Each row comes from the steps of one path. Every step used is in the known rows, and no mark comes twice. Write the path behind each row, first mark first.
Known rows:
bimas zepiv pora: [  4   2  21 -20  -4  15   6   4  -5  -3 -10 -13   8  -2 -16   9 -18  25
  -3  10  -8   2  10  -9 -20  -3 -10  -1  14]
zemugip pora lubi zepiv mevuk: [ -2  10 -17   7  93 -22  -3   0  18   3  -4  -3 -10  10 -25 -16  15 -20
  25  -1  -3  13   0  20  -7   3  -3  -4 -13]
lubi zepiv mevuk pora gupe: [ -9   6 -19  22  28  11  -6  -1 -16  12   8  24  -3  -2   7  -4  -1   1
  -6  -7  -9   7  -1 -18 -14  22  -5   7 -24]
bimas zepiv pora mevuk: [ 19  11   0 -13   8   4   6   5 -27   1  -7  -6   0   0 -14   4  -9  -1
  -3  13  -4  12  16   5 -22  -4 -20  12  15]
mevuk zepiv: [-24  -2  35  -6 -26  13  -5  -8   1   3   1 -47   9  -6   0  -4 -15  14
  -7  -5  -3 -15  -8 -25  16   2  -5  -4  10]
fizuno lubi: [-24  18  15  -8 -56   6  -5   0   3  -3  -3 -43  13  -4   1  -2 -32  11
  11  -2   7 -13 -10 -22  27   8   5  -7  11]
lubi pora zepiv mevuk: [  8  13 -39   8  26  -3   6  -3  -8  10   2  11   8   8 -12   5   1  -8
  12  -7  -3   0   0 -24 -19  21 -15   1  -6]
zemugip mevuk: [-15   8  11  13 -49  -9  -4  -3  11   0  -6  -2   4  12 -15  -5 -10  -1
  12  -1   2  -8  -8  -7   4 -14 -16  -9  -6]
lubi pora zemugip mevuk zepiv bimas: [-11  13 -12  22  28 -11 -10   5  19  -3  -9  14  -7   9 -12   2  34 -19
 -22  -8   7   3  -6  17   3   0  -1  -2  -8]
gupe pora zemugip mevuk zepiv lubi fizuno: [ -6 -32   8  -7  98 -14 -14  -4  11 -22  -9  34  -2  11   2 -23  30 -12
 -17   6   6   4  -6  20  30 -29  17  -8 -14]
mevuk pora: [-11  -1  42   0 -36  35  -2  -9 -21   8 -10 -17  10  -6  19   0  -7   2
   2  -4 -12  -9 -11 -31  18   2 -10   5  -4]
pora mevuk zepiv bimas: [ -3  11   6  20 -28  -6  -2   2 -10   3   2 -20  -4  -7   9  -3  -6 -18
 -13  -1   9  13   4  -9   7  11  -5  21   2]
gupe pora lubi: [ -8 -14  24 -19   9   4  -8 -14  -4 -14   1  -4  18   7  -8  -4   0   6
  14   1  10  12   0  -3  27  -6   8  -8   5]
lubi pora mevuk: [  5  21 -12  13  -3  12   2  -5 -26  12 -14   9  11   9   3  -4  -1  -9
  16  -7  -3  -6   2  -2   7   5 -14  -1   0]
zepiv pora zemugip bimas: [-12  -4   5   1  -2   4 -23  -1  23  -6  10   7 -11   2   4  10  16 -12
  -7   0   7 -18  -3  11  -4   2   7  -1  -2]
zemugip bimas zepiv: [  0  -6   6  -6 -87 -15  17   2  15  10   3 -25  -6  -7  -4   9 -17  22
  11   0  -7  -9   4  22 -13  -9  -2  -6  16]
lubi fizuno: [-18  -8  -3  13 -25  17   3  -4  -4  -2 -10  17   8   4   8  -7 -36  21
  10  -4  -2 -20  -8 -14  26  -2  13 -17  -1]
fizuno lubi pora zemugip bimas zepiv mevuk: [ -5  18 -33  -4 -15 -34   8  13  20   9   6  -2 -10   2  -7  13  15 -15
   5  -1  -6 -12   3  34 -10  12   5  -7   6]
bimas zepiv: [  3   0  13 -19 -55   4  13   1   1   0  -1 -23   9   1 -13   6 -33  24
   4   5  -8  -3   6  -6  -4 -13  -8  -7  15]
zepiv bimas: [ -6   8   7  17 -67   6  -1   3  11  -5  -1   3   7   1  12   6 -31   6
   4  -2   4   3   1 -24  10   5   5   5  -8]
fizuno lubi pora: [-18  26   3  -2 -23  15   1   0  -3   7 -21 -26  18  -1   0  -1 -16  18
  16  -9   0 -16  -8 -12  20  15   5 -14  10]
zemugip pora zepiv: [ 25   5   5  -9  20   3  -6   0  -6   6  10 -41  -6  -4 -14   0   6 -17
   1  -3  11  12  -7   3  -3  -8 -13  -2  13]
mevuk pora zemugip bimas: [-11  -9  23   3 -32  13 -12  -8   4   5  12  -7 -14  -6  24   9  25 -23
  -7  -7  -3 -17 -14   7  16  -2   3   4  -5]
zemugip mevuk zepiv: [-25   1  26   9 -25 -10  -5  -5   9   4  -5 -30   1   3 -19 -10   3   4
  -4  -2   0  -9 -11  -6   4  -9 -17  -6   4]
zemugip pora mevuk zepiv bimas: [ 14  13  22  21  10  -6  -9   7 -13  12  -3 -32 -14 -11   8  -8  17 -41
 -15  -1   7  24   0  16   5  -1 -12  19   1]
gupe pora lubi zepiv: [-12  -7  -8 -19  67  -3   0 -11   7 -11 -10 -11  12   9 -21 -13   3  25
  18  -5   5  21   3  13  14  -1  13  -7  -2]
zemugip mevuk zepiv lubi pora gupe: [  7  -3  -7  16  41 -10   0   0  -3  -1  -5  27   1   1  -4 -13  26   8
  -7  -1  12  -2   0  13 -10  -7   1 -11   0]
bimas zepiv lubi: [ 19 -10  10 -25 -20  -4  19   3   8  -9  -5  -5   9   0   2  -2 -26  22
  12  12  -7  -1  11  -8  -6 -21   1   0   8]
gupe pora zemugip: [-10  -7  24 -21   6  14 -25  -9   3 -14  12  -1  17  13   1   4  -1 -11
  -8  -2   3   1  -2  -7  28 -14   1  -7  -9]

Write each row's path:
[  2  14   9   6   9  14 -12  -3 -25   1  -7   4   4   3  -1  -2  -4 -13
   0   6   3   0   5 -15  -5   6 -16  12  -2] : zepiv pora mevuk
[ -4   1  12  22 -27  14 -12  -4 -28   9  18  33   5  -5  20   6  -6 -19
 -10   0  -5  -3  -4 -32  -2  16 -10   5 -17] : zepiv mevuk pora gupe
[ -2   3   5   8  -8  22 -20  -2 -14  -6  14  23   9  -2  -1   7 -16  13
 -13   4  14  -3   4 -17  -9   9   2  -6   3] : zepiv pora gupe
[ -4   1 -15   9  40  10  13  -2   1  -7 -18   2  -9  -7   0  -5  11  11
   6  -6   5  25  -1   2   9  17  17  15  -7] : mevuk pora lubi zepiv bimas
[ 15   5 -27   6 -36  -4   4   3   6  -7  12 -12  -1  -3  -3  10 -18   2
  -5  -3  18  20   2 -20  -6  12   5  12   5] : pora zepiv bimas
[ 15 -22 -10 -12   9  -1  27   5   1 -12 -16  26   3   0   8 -10 -33  30
  10  11  -6  -6   8   1   8 -23  20  -9   7] : bimas zepiv lubi fizuno
[  6 -27  14  -2  69   1   0  -7 -25  -6 -17  16   6  -2  24 -27   8  -2
  -5   5   1  11   3   4  27 -11  13   8  -5] : gupe pora mevuk zepiv lubi fizuno
[ -9  -1  28 -10   1  33 -15  -9 -12  -4   8  -6   2   0  17   6   8 -24
 -13  -2  -4 -11 -12 -19  27  -6  -3   4  -7] : mevuk pora zemugip
[  2 -16   3   1 -26 -25  23   0  -4  10   4   7 -15 -11   3   8  22 -15
  13   8 -12   3   1  20 -15   6  -3  10   7] : zemugip bimas zepiv mevuk pora lubi
[ 20 -18  -8 -22 -14 -24   9   5  30 -13  17   5 -14   1   9   5   6  -3
   4  10   2  -8   8  31  -7 -24  14   0   6] : pora zemugip bimas zepiv lubi
[ -7  31 -10  18  -5  -5   4   9 -18  10 -19 -30   1 -12   7  -5   9 -10
  -8  -7  11  12   0   4  14  30   6  14  12] : fizuno lubi pora mevuk zepiv bimas
[ 11  -9   8 -22   5   6  -7  -9 -12  -5   9 -27  16   1 -10   2  -5   7
  -1  -4  10  21   0 -17   4   0  -6   1   7] : gupe pora zepiv
[ 21   8  -6   5  32 -14  -8   2  -1  10  15 -19  -6   2 -13  -1   7 -39
   5   2   1  13  -4 -10 -18   4 -21   5  -5] : zemugip pora zepiv mevuk
[  3   4 -32   4 -10 -25   7   7  20  11   9  26 -10   9  -6  16  18 -16
   5  -1 -15 -14   8  30 -23   1  -4  -8  -5] : lubi pora zemugip bimas zepiv mevuk
[ 32 -12 -26   2 -25 -15  22   7   4   5   5  35  -6  -8  10   6   6  28
  10   2   5  -3  15  39 -26  -9  17 -11  12] : zemugip bimas zepiv lubi pora gupe
[  0  -1  24  -4 -30   8  14   1 -20  13  -5  -3   5  -4   6   7 -10  -7
   0   7 -28   2   3 -25 -11   1 -23  11  -6] : bimas zepiv mevuk pora
[ 12  -1   2   4 -31   5   8   4 -32  10  18  21   1  -8   6  12  -9  -8
 -15   8 -11   8   7 -13 -18   5 -14   5  -2] : bimas zepiv mevuk pora gupe
[-13  24 -27   0  47  10 -14   8  -1  -6  -1 -14   1  -7 -15  -5 -15  33
  -9  -3  19   7   2   0  -8  27  18  -5   6] : fizuno lubi zepiv pora gupe
[-25  25  -4  -8  47  10  -7   5  11  -4 -23 -39   5  -4 -16  -9 -15  32
   6  -4   2   2  -1 -10  -2  23   8   0   3] : fizuno lubi zepiv pora
[ 19   1  -3   7 -22  17   8   1 -18   1   1 -14  -5 -14  12  10   3  -7
 -14  -4   8  25  -5 -27  -3  16  -1  24   0] : mevuk pora zepiv bimas
[  6 -16  14 -27 -30 -13  -5   0  16  -5  16 -13  -3   2  -5  13  12  -2
  -7   1  -3   7   7  38   2 -21   4  -6   7] : gupe pora zemugip bimas zepiv
[ -2 -19  -4   7  11   8   8  -3   5 -12 -14  37   7   4  23 -16 -31  18
  17   4  -1 -18  -4 -16  25 -12  23  -9  -9] : zepiv lubi fizuno
[ -1   1  13  22 -38   9  -9  -4 -25   5   7  22  -3  -2   1   0  11  -9
 -10   0   9   2 -11  -2   2  -6 -11  -3  -6] : zemugip mevuk pora gupe
[  1 -13   1 -14 -20 -31  -6   3  19   1  20  10  -3   8  -2  13  14 -21
  -4   5 -13   7  10  27 -11 -10  -5   1 -10] : gupe pora zemugip bimas zepiv mevuk
[ 14  11 -26  -6  15  13   7  -5 -11   6  -3 -11   8   3 -13   5  -1  13
   7 -10   7   0  -3 -13  -7  11  -6  -7  13] : lubi pora zepiv
[-24   3  34   7  23   1 -13  -1   4   1 -16 -20   0   1 -21  -8  15   6
 -13   3   0  -4  -7 -10 -12  -1 -18   0   3] : zemugip mevuk zepiv pora
[-18  21 -22  15  23   1  -5   5 -15   9   6  -5  -2 -10   7  -7  -4   2
  -6  -6  -1   7  -5 -14  -1  34   5   6 -14] : fizuno lubi zepiv mevuk pora gupe
[ 26  -1 -15 -29  52   3  13   3   8 -13  -5  22   6  10  -3   4   7   3
   2   7  -5  -6  12  15  -2 -21   7  -7   5] : bimas zepiv lubi pora zemugip
[-22  14 -20  13  20 -10  -1  -1  20   7  -5   2   4  12 -11  -9 -22   8
  17  -6 -16  -5   2 -22 -11  15  -9   0 -25] : lubi zepiv mevuk
[ 16   4 -11  18 -20  -4   8   4  -9   1  -4  -1 -14  -7  -6   4  22 -18
 -12  -2  13  31  -8  -8 -12   6 -12  21  -4] : zemugip mevuk pora zepiv bimas
[  3  -7  -9 -17 -52 -17   3   4  24  -3  22 -14 -14   2  -6  14   0  -1
  -4   2   2 -11   3  32  -5 -16   5  -8  14] : pora zemugip bimas zepiv
[ -2  -4 -18  -2 -41 -35   0   7  27   2  25  10 -14   8  -5  15   2 -22
  -1   5  -8 -11   6  20 -18  -4  -5  -1  -3] : pora zemugip bimas zepiv mevuk
[-16   1  33  14 -26  18  -4  -6 -16  13  -4   7   8  -1  21   1  -4 -19
   4   0 -22  -8  -9 -43   5  13 -19  11 -22] : zepiv mevuk pora
[ 22  -8  -8  -7 -23 -13  29   5  16   8 -18  10  -2  -4  10   1   6  27
  24   1 -12 -10  11  28 -20 -12   7  -6   8] : zemugip bimas zepiv lubi pora
[ -5  10 -25   7  53  19 -13   2   0  -4   2  12   2   1 -14  -2 -12  33
 -10  -4  10   6   8  -4 -20  17   8  -5  -4] : lubi zepiv pora gupe
[ 35  -3 -21 -10   9   1  19   6 -12  -4   1  36  10  -1   1   3  -9  28
   3   6   3   2  17  12 -17 -11  10 -12  11] : bimas zepiv lubi pora gupe
[ 19 -35  -8 -10  24  -1  20   5   4  -7  -4  34 -23  -9  31  -1  20  -3
  -8   7  -7 -10  -2  36   8 -22  29   2   1] : mevuk pora zemugip bimas zepiv lubi fizuno
[-23 -10  24  -3  26   5 -24  -2  20  -2  12 -25 -14  -7   2   5  29  -9
 -24  -2   5 -17  -6  11  -4   7   6   3   7] : mevuk zepiv pora zemugip bimas
[  8  -8 -13   3  17  -5  -2  -2  27  -4  -1  31  -6   7  21   0  25 -10
  14  -5   2 -22  -1  21   4  -8  18  -6 -10] : zepiv lubi pora zemugip bimas
[-10 -22 -10   5  76 -17  -6   0  19 -20  -3  30 -13  11  -1 -21  17 -13
 -14   6   9 -14 -10  15  24 -25  19  -9  -8] : pora zemugip mevuk zepiv lubi fizuno
